Each row was made from one small tree. The marks that hang from a mark follow it in brackets, in alphabetical order. Every link used is in the known rows. Write each row's tree.
In the rows, 128 means zero.
Known rows:
moninuf{natu{kave{bibe}}}: [137 148 113 118 115  96 112 115 181 134 123 113 172  83 127 175 101 130
 100 130 113 154 118  88 151 123 109 133 119 115 183  73 117  86 122  87
 118 127  72 129 118]
bazir{fegiguf{rozu{fibo}}}: [152 119  90 131 123 172  94  91 110 156 121 127 201 102 114 181 188 133
 104 108  99 149  87 159 166  73 142 107  83 132 156 116 105 110 138 104
 135 125 107 121 129]
tibus{vefel{lelu moset}}: [131 150  94 107 122  97 128 113 115 112  93 114 189  28 108 147 123 177
 135 142 114 190 115 137 173 126 118 156 121 158 136  93  97 138 113  98
 121 102  48 113 122]
kave{bibe tibus}: [138 139 101 120 127  92 101 125 146 122 103 113 151  76  98 149 138 159
 139 112 128 141 109 107 152 113 123 142 115 101 196 101 124 103  95  78
 163 125  69 139  89]
bazir{fegiguf}: [141 121 105 137 118 160  84 111 127 141 120 114 180  79 115 159 152 143
 113 108 122 159  96 137 165 106 139 125 107 131 170 103 109 111 135  91
 135 114  87 114 115]
bazir{fegiguf{rozu}}: [144 110  97 133 123 166  88 105 110 151 116 120 191  81 122 182 174 136
 113 106 113 163  83 143 177  86 153 113 104 129 163 106 106 112 136  96
 130 118  98 108 118]
moset{kave{bibe tibus}}: [134 145 107 127 128  71 101 142 147 104  98 112 157  76  91 153 128 162
 156 124 129 148 100 135 147 110 108 141 110  96 195 107 139 101  86  85
 159 104  64 155  77]
natu{moninuf}: [134 123 100 131 122 148  83 101 153 123 112 112 171  82 108 165 120 141
 106 126 130 142 101 114 158 132 131 136 118 142 154 105 105 102 131  93
 126 131  81 122 130]
natu{kave}: [131 143  99 133 122 145  96 115 158 129 115 111 173  73 116 170 128 116
 116 131 123 157 106 127 152 125 124 134 119 133 162  78 113 102 128  84
 126 122  82 112 111]
moninuf{naber natu{kave}}: [147 156 111 116  92 145 103  97 172 140 135 113 184  78 147 178  79 132
  61 129 106 158 125  89 162 128 109 122 102 123 150  84 111  78 137 102
 106 128  71 133 125]
moninuf{natu}: [137 132 104 133 104 159  90 110 144 138 123 107 172  70 129 160 104 149
  99 128 118 155 104 109 163 128 108 132 107 135 158  98 112 105 126  95
 134 117  71 125 122]
fegiguf{bazir}: [136 111  93 136 126 161  95 116 132 141 118 111 173  87 123 160 144 136
 130 105 125 156  92 139 180 112 134 134 110 128 184 106 115 126 130  96
 137 117  82 113 118]
bibe{kave{fibo{rozu} tibus{vefel}}}: [171  84  85 101 108  98 121 144 113 122 118 108 141  61  92 157  93 145
 181  99 126 162  94 148 159 109 164 133  95 101 195 114 131 125  66  98
 144 137  73 136  95]
fibo{rozu{fegiguf}}: [151 122  75 129 133 147  79 131 119 160 137 123 165  71 124 156 122 119
 145 104 107 153  97 128 168  94 148 137  92 117 167 119 122 136 129 109
 137 146  84 111 124]
fibo{rozu{fegiguf{bazir}}}: [157 102  69 124 134 144  85 127 111 171 144 126 173  85 135 170 142 111
 147  87 102 161  90 136 194  79 164 135  91 108 191 127 117 150 135 116
 127 148  90 107 126]
kave{bibe}: [127 133 105 129 134 125  95 127 158 130 111 113 158  81 100 139 130 153
 132 121 129 141 104 111 152 130 116 142 119 121 184  91 121 108 120  84
 154 119  76 126 113]
vefel{lelu{giko} moset{kave{fibo}}}: [125 148 106 121 131  51 139 170 162 111 101 106 174  38 127 152 133 178
 162 141 109 191 132 164 181 113 108 161 104 151 132 107 121 126  99 112
 137  65  48 117 102]
natu{kave{bibe tibus} moninuf{naber}}: [152 155 108  98 111  67 111  95 191 119 116 124 170  92 113 192 104 136
  76 122 120 132 131  68 142 123 132 134 113  93 181  92 111  71 111  90
 114 152  73 152 110]
rozu{fegiguf}: [135 132  97 138 122 157  81 120 130 147 127 121 173  69 111 157 128 127
 128 107 121 154 104 131 169 104 132 135 104 125 165 110 111 127 128 100
 145 124  82 119 122]
bibe{kave{fibo{rozu}}}: [156  83  89 125 126 147 101 151 142 138 134 104 144  77 115 139  90 130
 178 106 121 146  87 144 161 117 155 129  88 110 177 116 135 119 105 105
 147 130  92 118 105]
natu{kave moninuf{naber}}: [145 147 107 115 110 139  94  87 184 125 125 118 185  89 125 187  98 122
  64 130 118 142 120  95 154 135 128 125 112 130 142  89 102  80 140 102
  98 142  83 128 136]
kave{tibus}: [138 136  90 130 116 131  91 121 127 125 105 109 158  66 109 155 140 149
 134 116 129 150 104 124 158 115 124 140 111 118 171 108 116 112 101  80
 156 120  73 133  93]
kave{fibo{rozu} tibus}: [157 112  83 112 121 100 101 147 124 146 120 108 131  81 124 146 125 134
 172 103 123 157 109 128 158 111 150 140 108 105 181 105 133 123  81  89
 156 144  88 129  95]
moset{kave vefel}: [119 131 107 138 124 126 107 131 145 108  97 117 185  56 106 140 111 172
 149 143 121 165 101 171 162 134  91 152 118 129 169  86 119 125 120 101
 143  88  67 133 117]
fegiguf{bazir rozu}: [142 103  81 131 127 167  93 109 114 148 115 118 186  92 128 181 167 124
 126 102 114 159  80 145 194  92 146 125 107 127 175 107 113 126 133 100
 130 123  95 107 120]
tibus{vefel{moset}}: [137 133  97 111 115 125 113  97 109 115 109 110 182  42  96 142 116 176
 138 127 117 184  95 141 169 142 119 141 121 155 152  83 109 134 119  97
 122 114  67 116 131]
tibus{vefel}: [137 123  96 125 110 148  99 111 118 118 103 111 172  60  92 154 125 157
 124 128 133 167 101 138 159 136 121 137 119 144 163  87 109 122 113  91
 136 122  67 119 126]
giko{lelu}: [132 134  88 132 117 145  90 133 151 133 118 113 178  59 122 160 145 153
 103 128 126 151 120 144 166 120 123 151 108 149 162 107 119 111 128  83
 146 116  60 124 121]
natu{kave{fibo tibus{vefel}} moninuf}: [153 128 104  96  96  59 124 104 154 112 102 116 161  82  95 194 110 121
 117 115 137 172 127 117 150 130 151 130 138 125 179  71 107 104  69  85
 107 151  80 134 122]
kave{bibe fibo tibus}: [138 131 111 112 120  72 113 143 152 130 108 106 131  91 101 143 126 152
 160 100 137 147 120 110 148 121 134 139 124  97 199  87 133 107  73  76
 170 127  84 143  94]
fibo{rozu}: [147 118  78 131 136 153  84 129 128 142 124 112 157  72 123 146 125 137
 147 123 114 151  92 129 162 119 135 140 100 127 162 108 125 121 128  97
 140 136  81 112 114]
tibus{vefel{lelu{giko} moset{kave}}}: [130 147  95 114 126  56 142 143 134  95  88 115 199  11 104 167 137 196
 139 157 106 200 123 167 179 117 101 163 106 168 134 110 107 133 108 115
 117  67  23 118 111]

Write each row's tree:
[165  91  84 115 120 116 107 153 132 133 125 105 136  71 113 150  97 134
 186  97 120 147  92 141 159 101 160 133  87  90 188 124 138 118  79  96
 157 133  87 135  80] -> bibe{kave{fibo{rozu} tibus}}
[133 140 100 117 115 106 116 115 111  97 100 109 187  44  92 143 108 179
 154 142 119 196  87 169 166 136 105 140 117 149 149  89 125 130 109 105
 116  92  59 132 117] -> tibus{vefel{moset{kave}}}
[154 119 100 100 139  58 113 131 191 138 127 117 147 105 122 173 102 106
 142 119 118 148 118  96 145 130 155 135 125 111 187  73 131  99 106  93
 108 167  98 118 131] -> natu{kave{bibe fibo{rozu}} moninuf}
[158  88  87 122 127 139  96 154 135 153 147 114 151  75 116 151  86 110
 178  88 114 148  89 143 169  93 166 126  80  98 183 127 131 134 106 116
 145 138  94 121 113] -> bibe{kave{fibo{rozu{fegiguf}}}}
[146 111  98 112 140  92 109 154 153 147 126 109 131  93 118 135 112 139
 173 111 121 148 107 114 152 126 141 137 114 107 191  89 141 118 101  91
 153 143  91 121 117] -> kave{bibe fibo{rozu}}
[150 111  76 130 127 174  95  93 111 154 118 125 195 111 119 180 177 124
 119 107 101 147  87 160 185  79 136 121  87 129 172 117 111 126 134 109
 134 130 105 122 130] -> fegiguf{bazir rozu{fibo}}
[133 131  91 123 121  97 125 144 142 119  89 119 183  27 106 174 153 172
 109 148 119 175 135 137 175 116 119 161 109 160 148 111  91 124 110  99
 137  94  31 103 120] -> tibus{vefel{lelu{giko}}}
[161 146 100  95  87  90 114  79 154 110 108 122 184  72 104 201 100 139
  67 124 124 158 128  93 151 129 136 128 118 120 161  90  99  86 101  96
  94 153  63 146 125] -> natu{kave{tibus{vefel}} moninuf{naber}}
[145 128  83 133 122 163  90  99 119 162 138 129 189 104 115 168 157 115
 122  96 102 145 100 151 181  73 135 127  83 116 182 126 108 139 134 119
 139 133  96 128 140] -> rozu{fegiguf{bazir} fibo}
[138 128 110 117 117 107 107 115 181 126 117 108 161  97 117 178 109 103
 111 120 131 156 121 113 154 139 140 128 131 133 162  71 115  94 107  90
 114 141  97 119 132] -> natu{kave{fibo} moninuf}
[121 156 104 120 151  33 137 163 171 102  96 116 186  35 112 157 139 194
 149 151 101 175 127 141 171 107  96 167 102 141 150 114 121 118 115 108
 136  66  31 121  97] -> vefel{lelu{giko} moset{kave{bibe}}}
[135 138 110 116 133  91 102 104 192 120 110 118 173  91 105 182 117 119
 101 131 123 142 113  92 147 131 130 134 128 123 180  77 113  87 126  86
 111 144  82 122 124] -> natu{kave{bibe} moninuf}
[133 134 119  99 119  45 137 135 137 100 104 106 163  64  85 132  92 181
 181 125 127 191 103 153 155 142 113 137 129 129 182  67 139 125  78 102
 131  97  71 142 119] -> tibus{vefel{moset{kave{bibe fibo}}}}
[140 153  90 100 116  66 134 112 104 107  86 116 181  23 103 157 132 183
 140 135 113 191 118 135 172 111 124 160 117 141 149 102  97 137  87  89
 130 108  41 126 100] -> kave{tibus{vefel{lelu moset}}}
[126 153  94 129 138  73 125 154 154 105  97 112 194  23 124 159 141 183
 145 153 102 185 124 160 179 108  99 165  99 155 124 120 111 125 121 114
 128  63  34 112  98] -> vefel{lelu{giko} moset{kave}}
[146 138  88 103 105  92 118  96 101 111 101 112 172  41  91 150 126 179
 146 119 118 183 100 135 168 128 126 144 121 136 162  93 110 134  94  89
 131 120  60 133 110] -> kave{tibus{vefel{moset}}}
[161 112  90  90 119  46 127 144 122 134 111 115 130  77  97 147 114 158
 177 103 127 165 114 119 149 121 150 142 120  97 209  87 137 125  62  86
 150 152  74 138 106] -> kave{bibe fibo{rozu} tibus{vefel}}
[147 102 104 123 108 126 108 143 143 119 118 101 143  74  98 148 102 141
 167  97 132 143  99 142 160 107 142 130  96 100 183 114 128 108  77  88
 165 114  83 140  83] -> bibe{kave{fibo tibus}}
[146 134 115 107 102 116 106 105 192 130 129 112 166  98 130 177  91 115
  83 117 128 149 133  97 152 142 138 122 117 125 150  78 111  80 116 101
 105 144  94 131 140] -> natu{kave{fibo} moninuf{naber}}
[153 163 112 101  95  74 117 104 180 136 124 116 172  84 136 182  86 145
  75 120 107 148 134  63 149 116 112 128 106  86 184  87 116  71 107  90
 122 137  63 156 102] -> moninuf{naber natu{kave{bibe tibus}}}
[146 126  99 108 139  71 117 150 173 146 127 112 139  97 125 156 110 113
 162 117 116 157 115 111 145 122 146 134 119 104 195  69 139 105 101  87
 131 150  95 116 111] -> natu{kave{bibe fibo{rozu}}}
[128 154 102 114 123  75 130 130 118  94  88 113 195  25 102 153 116 182
 150 153 115 199 107 165 171 122 105 156 114 155 135  99 113 131 103 106
 115  79  45 126 112] -> tibus{vefel{lelu moset{kave}}}
[134 147 113 104 127  31 128 146 144 104 104 103 147  74 102 135 110 174
 191 110 123 173 107 142 153 120 116 143 120 101 186  87 145 114  68  92
 153 100  74 156  84] -> vefel{moset{kave{bibe fibo tibus}}}
[114 138 117 125 126  78 135 165 157 111  89 114 175  55 121 134 109 169
 169 147 125 180 130 172 166 124  97 163 125 127 161  82 113 129  90 100
 150  77  63 131 111] -> moset{kave{fibo} vefel{lelu}}
[113 148 110 135 132  99 119 149 151 105  84 121 193  38 116 145 118 174
 146 159 116 172 119 169 168 118  90 168 116 132 153  94 105 127 114 100
 142  74  48 128 107] -> moset{kave vefel{lelu}}
[146 149 126 100  94  86 126 123 200 146 138 108 160 102 142 166  66 136
  88 116 116 153 139  73 151 138 113 123 115 101 181  64 123  74 106  98
 118 137  82 144 129] -> moninuf{naber natu{kave{bibe fibo}}}
[119 130 109 128 129  60 144 179 174 112  89 119 177  40 123 155 128 183
 154 152 117 180 145 174 178 121  97 173 116 139 156  94 107 130  96 108
 150  67  44 119 111] -> moset{kave{fibo} vefel{lelu{giko}}}
[110 151 116 125 143  61 131 155 167 105  83 126 185  54 107 139 118 184
 154 157 117 161 124 150 161 119  88 175 121 116 182  87 112 121 108  97
 148  79  46 134 106] -> moset{kave{bibe} vefel{lelu}}
[156 140 110  99  94  84 113 105 182 126 121 113 161  96 125 188  97 121
  89 112 128 146 137  93 150 127 141 126 117 105 161  86 111  78  94  95
 116 150  88 147 116] -> natu{kave{fibo tibus} moninuf{naber}}
[142 142 124  97 112  78 116 108 211 129 125 115 158 112 120 173  86 125
  89 117 128 136 138  78 146 142 136 127 124 110 176  71 120  74 114  98
 112 149  91 138 137] -> natu{kave{bibe fibo} moninuf{naber}}
[144 116  95 125 132 110  96 160 135 130 120 104 144  84 121 142 107 135
 182 118 122 164  96 162 153 121 130 133 106 120 169 102 148 118  94 104
 140 118  88 129 106] -> moset{kave{fibo{rozu}}}
[121 134  94 133 132  99 130 149 166 123  89 126 189  29 126 157 147 182
 119 154 109 165 142 145 182 117 104 179 113 150 150  99  82 134 129 100
 149  84  36 103 119] -> moset{vefel{lelu{giko}}}
[139 140  91 118 117  44 131 158 130  94  77 120 182  21  97 187 153 183
 132 146 120 183 135 158 170  97 108 163 100 137 159 124 106 118  76  99
 140  78  17 135  85] -> moset{kave{tibus{vefel{lelu{giko}}}}}
[115 140 109 127 147  39 142 170 184 105  80 130 190  37 112 156 135 198
 140 163 107 163 140 150 170 112  86 180 114 127 175  97 106 121 114 104
 150  66  27 125 105] -> moset{kave{bibe} vefel{lelu{giko}}}
[135 142  89 112 122  77 140 129 132 115  93 119 193  12 111 162 142 191
 124 148 104 193 132 141 181 123 117 165 112 170 131 106  89 138 120 105
 122  90  30 100 122] -> tibus{vefel{lelu{giko} moset}}
[163 126  95  97 113 107 106 116 181 142 136 114 158 101 144 177  83 110
 102 116 113 150 128  97 153 135 154 125 108 117 154  85 118  91 122 108
  96 168  96 125 139] -> natu{kave{fibo{rozu}} moninuf{naber}}
[136 151 103 117 127  73 110 124 166 122 105 115 158  81 105 174 135 131
 131 121 125 150 116 101 144 111 128 142 120  99 195  81 120  95  96  71
 142 131  74 134  90] -> natu{kave{bibe tibus}}
[165  70  81 118 125 137 103 149 127 164 154 119 156  93 126 169 101 100
 181  69 107 153  86 150 194  76 181 124  78  91 205 137 132 149 108 123
 135 139 100 116 117] -> bibe{kave{fibo{rozu{fegiguf{bazir}}}}}
[155  98 104 108  96 110 120 130 124 109 108 103 149  62  81 155  94 152
 161 101 139 161  99 149 160 119 144 130 105 108 192 107 122 117  62  90
 154 117  72 143  95] -> bibe{kave{fibo tibus{vefel}}}
[144 145 100 103 115  53 125 114 147 111  96 119 166  67  87 179 127 141
 126 123 128 165 118 110 143 119 134 140 129 108 203  72 116 104  82  75
 129 135  61 137  99] -> natu{kave{bibe tibus{vefel}}}
[125 149 109 121 140  81 111 130 148 104 108 108 174  63 100 134 112 177
 164 132 112 165  90 144 158 128  98 143 114 123 166  92 136 114 119 100
 136  91  69 137 107] -> vefel{moset{kave{bibe}}}
[158 120  88 102 131  52 108 155 133 159 133 121 133  89 116 153 119 129
 179  82 116 151 118 106 156  87 161 142 103  76 213 109 136 130  78  94
 161 157  87 137 103] -> kave{bibe fibo{rozu{fegiguf}} tibus}
[135 111  95 121 129  97 116 159 141 129 114 115 158  70 123 133  96 159
 190 131 115 171 105 178 163 133 120 150 115 114 177  82 133 133 100 109
 143 113  85 130 120] -> moset{kave{fibo{rozu}} vefel}
[125 144  95 129 128  49 136 165 158 102  78 126 189  24 118 169 148 192
 139 153 109 171 140 166 177  99  95 181 106 124 163 117 100 126  96 102
 153  68  25 132  86] -> moset{kave{tibus} vefel{lelu{giko}}}
